Each row comes from the steps of one path. Every step used is in the known rows, and no mark comes twice. Write the path behind each row, first mark first.
In the rows, 128 means zero.
Known rows:
norasi, tomuv: [126 115 171 172 154 149 132 121 112 150 101  92 103 137 126 125 169 153
 127 139 200 110 135 107 149 158 156  96 131 121  93 149 103]
luko, dutu, norasi, tomuv: [134 120 155 198 170 154 145 115  89 151 119  78  75 139 120 110 155 171
 150 107 203 106 159 107 120 159 176  89 108 112  84 121 139]
lener, luko, dutu: [159 126 180 161 185 202 135 122  78 112 123  92  85 141 119  90 152 159
 144 166 209 145 137 112 124 176 196  88 123 105  93 139 131]
pavaza, tomuv, benosiz, norasi: [140 175 198 181 111 169 109 131  77 155 150 112 106 112  84  89 159 148
 129 146 183 106 116  74  86  82 177  86 141 125  96 106 150]
tomuv, pavaza, dutu, luzi, kubifen: [158 131 171 205 123 191 134 118 139 131 114  88  86 118  97  94 129 147
 145 151 131 146 139 112 130 136 166  80 147 102  71 115 113]
luko, dutu, tomuv: [144 166 162 165 155 172 134 116  97 129 131 110  83 154 108 114 163 166
 129 142 183 134 164 120 119 149 193  97  99 123  85 113 143]
norasi, tomuv, benosiz: [116 118 186 182 131 160 111 123 112 157 117  93 110 141 121 109 157 152
 132 147 201  97 121 103 139 147 175 119 118 104  99 158  98]
tomuv, navar, dutu, lener: [150 172 122 121 116 142 122 133 135 177 139 133  72 110 131 102 123 138
 146 156 117 118 176 117 104 117 168  84 134 156  65 115  89]
benosiz, norasi, tomuv, navar, pavaza, dutu, luzi: [119 132 143 176 117 135 195 130 146 170 140 105 103 153 117 100 127 125
 149  86 140 119 170  67  64 134 145  62 131 110  46 111 106]
norasi, tomuv, navar, dutu, lener: [122 156 123 144 127 132 128 135 144 186 131 121  68 126 128 117 120 133
 130 126 126 107 170 118 118 142 167  80 120 145  52 136  77]
lener, luko: [152 121 177 151 164 185 143 131 110 132 116 108  96 139 125  99 164 143
 131 174 197 134 128  96 117 153 179  84 146 122 104 158 117]
navar, dutu, lener: [146 152 129 133 128 131 112 129 100 174 122 131  82 124 114 105 134 143
 133 156 142 123 172 133 123 105 167  89 125 156  61 138  84]
luko, dutu, norasi: [163 136 158 173 157 166 141 111  84 146 122  92  74 119 123 101 163 176
 169 134 194 118 163  98 111 126 180  94 120 123  93  97 152]
dutu, luko: [145 125 158 140 136 163 144 132 114 146 118 127 102 125 116 131 158 142
 146 168 199 112 140 114 110 143 162 104 168 121 111 146 125]
navar, pavaza, dutu, luzi, tomuv, benosiz: [113 127 164 205 121 179 142 136  98 156 109  89 118 172 115 103 116 121
 133 116 138 140 195  75  91 105 174 128  96  99  76 131  95]
navar, pavaza: [140 103 155 135 133 147 126 118  88 156  90 122 112 143 134 110 159 147
 125 150 170 108 169  98 129 118 163 104 118 121 113 126  93]
tomuv, navar: [152 152 159 130 119 179 137 123 136 151 126 111  97  99 138 102 160 152
 156 162 162 111 142  84 114 143 154 101 151 140 108 110 125]
lener, luko, dutu, norasi, tomuv, kubifen: [143 117 179 224 180 184 125 142  89 144 151  52  67 148 110  88 143 179
 145 143 196  97 150 123 104 182 209  70  95  75  95 128 135]
navar, dutu, luzi, kubifen: [142 143 164 168 158 142 103 132 107 153  99 127  87  80 128 111 128 123
 162 174 156 158 181 124 107 119 146  92 145 124  69 112  98]
benosiz, norasi: [141 155 183 141 127 154 142 111  97 142 128 128 117 105 118 105 186 150
 150 147 201 106 131  89 106 104 150  88 172 132 101 108 137]
navar, dutu, luzi: [140 121 142 153 149 119 127 132 114 167 110 125  87 123 137 110 128 129
 158 154 165 145 183 109 105 122 143  78 143 139  67 139 108]
dutu, norasi, tomuv, navar, pavaza: [119 106 134 163 126 146 161 130 138 186 111 112  91 143 146 107 143 145
 141 100 148  84 180  65  88 136 171  85 111 118  95 112 109]
luzi, tomuv, benosiz: [120 149 202 181 125 204 105 125  86 138 109 101 120 133 127 123 165 140
 133 154 180 102 159  76 125 113 180 150 137 112 119 129 121]
navar, pavaza, dutu, norasi, tomuv, benosiz: [124  92 142 205 123 146 145 134 104 173 117  88  95 177 113  77 119 154
 143  99 146  96 171  80 114 121 184  99  69  98  73 145  84]
pavaza, dutu, luzi, tomuv, navar: [136 171 157 190 130 198 166 133 151 140 127  85  99 130 123 111 138 126
 156 117 123 151 186  72  94 140 140 107 145 129  68 112 134]
pavaza, dutu: [160 132 150 159 135 166 140 122 108 126 116  91 102 134 103  83 152 156
 150 144 158 138 148 107 146 141 141  93 125 131  78 133 111]
navar, tomuv, benosiz: [132 141 171 153 120 149 118 116 100 173 103 128 124 142 114 107 146 142
 122 177 180 112 143  89 106 133 177 138 125 136 111 130 103]
dutu, norasi, tomuv: [133 116 163 187 147 150 150 124 118 168 111  96  90 137 135 114 162 161
 144 118 192 100 155  89 116 137 164  85 128 124  88 134 125]
luzi, tomuv: [130 152 180 172 144 192 126 127  91 129 100 105 117 130 125 133 180 136
 129 141 178 117 175  82 130 121 157 129 147 127 112 121 122]
luzi, kubifen: [155 144 200 164 149 189 103 122  99 132  90 112 113  81 117 109 174 146
 143 182 179 134 141 119 133 127 155 111 141 124 100 103 108]

Which path is each row?
[138 136 109 110 121 140 138 142 135 160 133 152  77  99 129 120 120 124
 167 167 149 112 167  93 103 152 151  92 162 134  90 129 112] => tomuv, navar, dutu, luko
[147 131 155 183 154 213 149 127 119 119 153 118  57 186  98 100 146 159
 110 146 171 119 135 105 129 179 242  66 114  87  97 140 141] => lener, luko, dutu, tomuv, pavaza
[164 114 128 184 102 179 153 115 127 148 136  96  71 151 108  77 137 176
 157 113 132  99 146  77 136 129 179  65 132 114  87 123 135] => tomuv, pavaza, dutu, norasi
[145 123 130 156 115 153 171 126 149 165 119  99  94 147 128  85 117 132
 153 126 114 144 181  81  84 136 141  85 117 126  68 117  98] => tomuv, navar, pavaza, dutu, luzi
[134 141 125 159 116 153 163 135 142 174 123  91  88 172 104  94 121 143
 114 106 104 114 164 110 112 139 170  87  79 125  50 127  60] => norasi, tomuv, navar, pavaza, dutu, lener
[143 121 146 198 136 195 165 133 148 143 144  80  64 200  84  89 123 154
  95 115 136 119 117 121 149 172 207  51 115  99  48 180  80] => norasi, tomuv, pavaza, dutu, lener, luko
[107 149 138 139 129 118 135 124 123 166 144 138  95 101 129 109 138 130
 161 123 160  93 162  75 106 134 144  69 155 129  65 115 112] => benosiz, norasi, tomuv, navar, dutu
[115 143 185 165 141 141 147 117 100 148 122 112 115 125 117 120 180 146
 133 124 211  97 130  93 116 127 154  81 159 119  86 128 129] => benosiz, norasi, tomuv
[127 156 121 159 133 168 134 136 119 162 123 132  76 103 145 112 129 125
 169 127 125 100 221  49  89 111 158 100 138 142  86  93 134] => luzi, tomuv, navar, dutu, norasi
[107 141 167 189 136 158 107 140  99 163 116 123 100 135 135 126 119 112
 153 149 157 129 200  80  97 101 167 127 135 117  81 139 109] => navar, dutu, luzi, tomuv, benosiz
[151 141 151 192 125 174 146 117 131 153  98 109  93 146  86 106 110 131
 128 155 116 150 151 101 113 146 169  86 136 113  73 102  98] => navar, tomuv, pavaza, dutu, luzi, kubifen
[148 167 160 164 166 209 160 129 140 123 163 113  64 151 119  95 148 151
 135 156 163 141 152  98  92 183 218  81 105 113  85 121 144] => lener, luko, dutu, tomuv, navar
[150 119 106 153 110 156 173 122 129 153 123 132  88 177  78 119 119 142
 121 146 132 107 143  86 117 170 180  91 148 114  98 134 108] => navar, tomuv, pavaza, dutu, luko
[154 166 166 154 150 176 129 114  83 145 128  89  81 130 106 108 155 170
 129 145 182 131 145 145 124 126 192 104 116 133  76 116 113] => luko, dutu, lener
[132 116 170 223 132 179 140 125 142 137 108  78  85 140  94 106 125 147
 135 120 135 138 134 116 143 161 165  68 130  82  60 132  96] => norasi, tomuv, pavaza, dutu, luzi, kubifen
[129 110 183 220 177 193 141 131  99 149 140  75  75 158 122  92 134 160
 151 133 220 110 136  92 102 173 224  88  98  85  83 158 135] => lener, luko, dutu, norasi, tomuv, benosiz
[153 118 107 128 116 163 173 136 131 154 125 127  97 146 112 100 119 131
 158 138 125 115 169  87  96 152 158  96 126 115  91 125 100] => tomuv, navar, pavaza, dutu, luko
[126 126 153 188 113 160 166 111 122 135 145  99  99 156  86  96 151 159
 132 100 164  88 119  83 143 145 168  54 145  96  72 132 115] => benosiz, norasi, tomuv, pavaza, dutu
[129 135 120 155 123 193 176 144 122 141 113 123 105 155 106 125 125 110
 143 119 116 118 198  61  89 143 162 121 127 107  93 112 103] => luzi, tomuv, navar, pavaza, dutu, luko
[159 124 112 155 106 160 171 127 130 165 121 107  88 139 130  71 130 150
 164 111 109 110 188  65  89 122 159  80 101 125  80  95 111] => tomuv, navar, pavaza, dutu, norasi
[140 141 151 163 108 172 140 120 145 146 136 137  80 166 111 114 168 161
 109 143 150  97 140  98 136 132 207  81 134 119 106 130 126] => dutu, tomuv, pavaza
[107 173 214 179 119 192 119 120  84 137 131 117 133 114 120 123 179 130
 142 144 195  89 147  56  94  79 177 133 167 114 113 106 139] => luzi, tomuv, benosiz, norasi
[135 152 166 200 148 182 158 132 115 131 112  83 102 147 115 119 147 130
 145 115 150 155 185  87 107 125 142 109 136 126  66 127 119] => pavaza, dutu, luzi, tomuv
[133 149 123 146 140 126 120 133 114 154 125 155  81 147 115 109 140 138
 130 154 149 132 186 113 124 125 169  82 111 144  71 135 105] => navar, dutu, tomuv
[124 186 189 178 128 172 130 112  92 136 166 124 101 139 102 104 165 159
 143 146 200 107 141  94  86 108 214 103 118 106  82  99 155] => luko, dutu, tomuv, benosiz, norasi
[120 144 156 172 145 189 149 127 102 151 110 103  93 138 133 129 128 127
 140 118 139 127 211  75  79 135 179 124 116 105  96  83 126] => luko, dutu, luzi, tomuv, navar, pavaza
[109 128 141 178 127 161 122 131 115 157 108 128  76 143 128 136 117 121
 138 126 133 114 195  75 124 121 171  89 158 111  90 133 111] => navar, dutu, luzi, tomuv, pavaza
[135  98 145 193 122 161 144 119 129 136 123  78  84 168  94  95 137 169
 124 109 150 101 127 102 174 174 169  74 115 101  79 154  98] => norasi, tomuv, pavaza, dutu
[113 173 152 154 112 131 113 130 106 162 160 168  96 136 112  99 146 129
 143 157 168 105 163  88  84  84 188  85 129 127  74 121 125] => navar, dutu, tomuv, benosiz, norasi
[163 170 160 153 125 182 131 139 113 152 132 102  81 105  97  99 146 155
 135 150 141 123 138  81 109 133 157  81 125 142 102 103 136] => pavaza, tomuv, navar
[156 134 155 178 140 154 160 124 128 144 120  83  99 144 114  93 145 151
 157 141 161 161 158 111 116 136 138  84 137 131  65 141 119] => pavaza, dutu, luzi
[141 133 122 162 130 146 155 131 113 144 119 125 101 192  96  90 144 144
 118 123 128 134 184 104 119 128 176  89  74 123  67 121  91] => navar, pavaza, dutu, tomuv
